What can hang from each mark
zaped: zovasi
buleb: ditu zaped
zike: ditu zaped zasut
bedus: buleb tafo zike zovasi
zovasi: ditu
tukora: zaped
zasut: tukora
tafo: bedus

Known rows, with every way that one mark hangs from another
zike{ditu zaped zasut{tukora}}: [-33 -21  16  44  -8   8  53  -6  24   8  12  12   2  39   7   6  15  28
   7  15 -17  78   5]
zike{zasut{tukora}}: [-26 -24   7  35  -6   1  55 -24  21 -13  23   4   6  20  -5  10  30  -3
   2   7 -24  40  -3]
bedus{buleb{zaped} tafo zovasi{ditu}}: [-58 -53   5  77 -19   6  -6  -8  -5  -5  22  19   5  56 -11 -13  -3  14
 -11  48  23 -35  -2]
tafo{bedus}: [-36 -27  -5  -9 -16  -8  45 -33  27  10  37   1  13  -1 -10  18  10  26
 -17  28 -24  19   2]
zike{ditu zaped}: [-40 -32  11   9  -8   3  41  -7  35  10  21  12   7  22   0   6  -9  40
  -5  28  -6  42   3]
zasut{tukora}: [-22 -29   5  19  -9   8  45 -30  33 -16  35   1  13  15  -9  15  13 -34
  -3  14 -25  14 -10]
zasut{tukora{zaped}}: [-20 -32  11  16  -1   7  59 -34  28 -12  39   0  17  30 -10   7  10  -1
  -6  23 -24  -5  -3]
tukora{zaped{zovasi{ditu}}}: [-50 -43   2  29  -3   8  32 -18  32 -34  16   9  14  38 -19  18  -5  57
 -18  39  -3 -30  -4]
zike{ditu zaped{zovasi} zasut{tukora}}: [-39 -22   6  70 -16  19  37  -5  24 -13  -4  19  -2  47   4  10  24  24
  -1  10 -15  56   4]
tukora{zaped}: [-31 -38  13  -5   0  -3  58 -30  31 -10  34   3  15  15 -13   4   2  42
 -12  36  -9 -16   2]
tafo{bedus{buleb zike{zaped zasut}}}: [-42 -31  -1  22 -29 -25  32 -24 -13   5  10  20   1  15   2 -18   6  82
 -17  14   3  47  21]
tafo{bedus{buleb{ditu} zovasi}}: [-44 -35  11  31 -41  -2   1 -10   9   7  32  15   6  21  -5   5  15  66
 -15  46 -22   7   5]
bedus{buleb zike{ditu zasut}}: [-32 -32   6  41 -12 -11  21  -1   7 -26   3  14   1  24  -2 -23   3  67
   1  12  -6  46   9]
buleb{ditu zaped}: [-42 -37  17   9 -25  -8  40  -4  49   3  30   5   1  25 -16  20  -4  41
  -5  50 -17  -5   1]
tukora{zaped{zovasi}}: [-36 -39   3  18  -8  10  42 -29  30 -29  18  12  11  24 -16   6   9  41
 -20  31  -4 -41   0]
zovasi{ditu}: [-48 -39   1   7  -2  -3  32 -15  36 -14  28   2  13  14 -15  22  -7  31
  -6  32 -13   9 -10]
zaped{zovasi{ditu}}: [-52 -40  -9  31 -10  10  18 -13  34 -36  12  10   9  23 -18  26   2  28
 -14  27  -6  -8 -11]
bedus{buleb tafo zovasi{ditu}}: [-53 -51   4  68  -5  11 -10 -12 -12 -19  20  15  11  43  -6 -14   6   6
  -8  41  28 -21  -4]
buleb{zaped}: [-37 -37   7   7 -19  -5  49 -23  38   5  31   7   4  15 -16  12   0  17
 -12  34 -13 -12  -2]
tafo{bedus{zike{zaped} zovasi{ditu}}}: [-59 -38   1  20 -26 -10  10 -19  -8   6  17  17   5  20  -2   9 -18  14
 -30  30   3   3   5]
buleb{ditu zaped{zovasi}}: [-46 -37   6  36 -33   6  25  -3  49 -19  14  14  -2  35 -20  24   3  43
 -13  45 -13 -27   0]
zasut{tukora{zaped{zovasi}}}: [-26 -33   4  42  -9  19  45 -33  30 -35  24   8  14  39 -13  10  20  -3
 -14  20 -17 -30  -4]
tafo{bedus{zike{zasut}}}: [-37 -23  -4   8 -15 -22  44 -27   4  -7  16   6   3   1  -6   0  13  35
 -19  15  -9  27  12]
bedus{zike{zasut}}: [-32 -31   4  13  -6 -16  46 -21   9 -28   9   7   1   2  -8  -5   9  22
 -10  11   2  15   4]
buleb{ditu}: [-36 -34  13   0 -15  -3  36  -9  43 -12  29   2   8  14 -12  19   3  33
  -2  41  -8   6  -2]
zike{zaped zasut}: [-42 -33  10  13 -11 -10  58 -19  16   8  11  14   1  12  -1   2   8  54
  -6  22   5  44   7]

Rows
[-43 -32   6  66  -3  12  43 -16  19 -37   8   9   7  55 -12  17  21  50
  -6  23 -19   4  -1]
zike{zasut{tukora{zaped{zovasi{ditu}}}}}
[-47 -27  -9  28 -21   2  17 -15  17 -10   1  19   2  26  -2   6  -8  33
 -27  22   1  17  13]
tafo{bedus{zike{ditu zaped{zovasi}}}}
[-40 -37   1  51  -4  18  33 -21  30 -38  20   6  15  53 -16  21   6  18
 -11  28 -22 -23  -8]
zasut{tukora{zaped{zovasi{ditu}}}}
[-62 -38   0  48 -14   2  32  -7  17 -18  -6  20   1  31  -7  18   4  67
 -12  24   7  30   2]
zike{zaped{zovasi{ditu}} zasut}
[-54 -40  -1  39 -29  -3  -2 -19  -1   6  31  14  11  23  -8   8   4  56
 -18  38 -21   9  -3]
tafo{bedus{buleb zovasi{ditu}}}
[-41 -42  12  16 -20  -3  22 -24  -3 -10  12  21   3   8  -3  -9 -11 -22
 -24  21  13 -16   2]
bedus{zike{zaped} zovasi}
[-27 -19  12  45  -1   9  48  -7  31  -8  18   3   4  33   0   9  26  19
   9  12 -32  61  -2]
zike{ditu zasut{tukora}}
[-34 -28  -6  23 -25 -23  27 -25  -8 -10  16  13   3   8  -5 -15  17  72
 -14  16 -13  32  15]
tafo{bedus{buleb zike{zasut}}}
[-52 -32  -2  69 -15  13  34 -10  16 -23   0  17   3  46  -3  22  15  29
  -5  12  -7  41  -3]
zike{zaped{zovasi{ditu}} zasut{tukora}}
[-26 -22  22  44   2   8  63 -10  27  -8  21   2   7  45  -1   1  22  51
   6  24 -32  41   6]
zike{ditu zasut{tukora{zaped}}}
[-44 -42   8  53 -43   4   9  -1  38 -25  14  21  -1  43 -19   8   4  75
  -8  45 -13 -19   2]
bedus{buleb{ditu zaped{zovasi}}}
[-47 -48  18  71 -31   6  -3   0   3  -4  23  18   0  55  -9 -17   8  23
  -7  58  20 -39   5]
bedus{buleb{ditu zaped} tafo zovasi}
[-32 -34  -9   8 -24 -17  18 -32   4 -10  28  10  11   6  -8 -10   1  39
 -19  20  -7   8   8]
tafo{bedus{buleb zike}}
[-44 -47  20  37 -39  -5  -3  -3  -2 -16  12  27   0  28  -2 -17 -11  39
 -14  34  15  -9   8]
bedus{buleb{ditu} zike{zaped} zovasi}
[-36 -43   9  68  -4  11 -15  -5 -16 -30   8  18   5  43  -1 -37   3 -17
 -10  28  29 -20   4]
bedus{buleb tafo zike{ditu} zovasi}
[-46 -33   4  31 -13  18  26  -6  37  -9   3  20   4  30  -4  11  -2  38
 -13  23  -1  21   1]
zike{ditu zaped{zovasi}}
[-37 -26   3  59 -21  14  46 -22  15 -16   2  19   0  34  -1  10  26   8
  -8   7  -9  34   2]
zike{zaped{zovasi} zasut{tukora}}
[-38 -39   9  51   3  11   1  -7  -6 -27   8  11   5  36  -2 -21   1 -48
 -15  29  31 -28   1]
bedus{tafo zike{ditu} zovasi}
[-44 -27  16  23  -8  -2  51  -2  25  14   5  14   0  24   4   2   6  70
   0  24  -3  67  10]
zike{ditu zaped zasut}
[-35 -36   2  35  10 -10  36 -20  -8 -33   6   6   3  22  -4 -21  13 -13
  -9  21  40  -6   8]
bedus{tafo zike{zasut}}
[-41 -26   1   1 -16  -9  32 -16  17  12  18  11   5  17   1   2 -15  36
 -19  24  -2  38  14]
tafo{bedus{zike{ditu zaped}}}
[-40 -31   5  11 -32 -11  17 -14  28   5  37   7  10  19  -9  10   9  84
  -7  44 -23  27   8]
tafo{bedus{buleb{ditu}}}
[-39 -47   4  60 -12  10   2 -21 -13 -16  23  17   8  30  -5 -25  19  -9
 -11  33  26 -26  -1]
bedus{buleb tafo zovasi}
[-45 -36   3  37 -48  -5  14 -25   3  23  33  20   2  22 -10  -2   8  45
 -23  37 -30 -11   5]
tafo{bedus{buleb{zaped} zovasi}}
[-37 -32  -1  10 -27  -7  18 -32  -1  -6  25  11   6   2  -8   1   3 -16
 -31  23 -11 -19   4]
tafo{bedus{zike zovasi}}
[-43 -47  14  61 -17  10  -7  -3  -2 -18  21  16   6  40  -4 -18  18  17
  -5  52  28 -25   2]
bedus{buleb{ditu} tafo zovasi}
[-34 -48   3  58 -10   3  -8 -23 -25 -35  13  18   7  31  -6 -38   8 -30
 -17  24  39 -44   3]
bedus{buleb tafo zike zovasi}
[-40 -32   2  46 -34 -15  11 -24 -25  -7  12  20  -1  11  -3 -19  20  48
 -22  19 -12  12  12]
tafo{bedus{buleb zike{zasut} zovasi}}
[-42 -36   7   9 -37 -19  14 -11  10   0  24  17   5  20  -1  -6 -14  81
 -15  37   3  24  18]
tafo{bedus{buleb{ditu} zike{zaped}}}
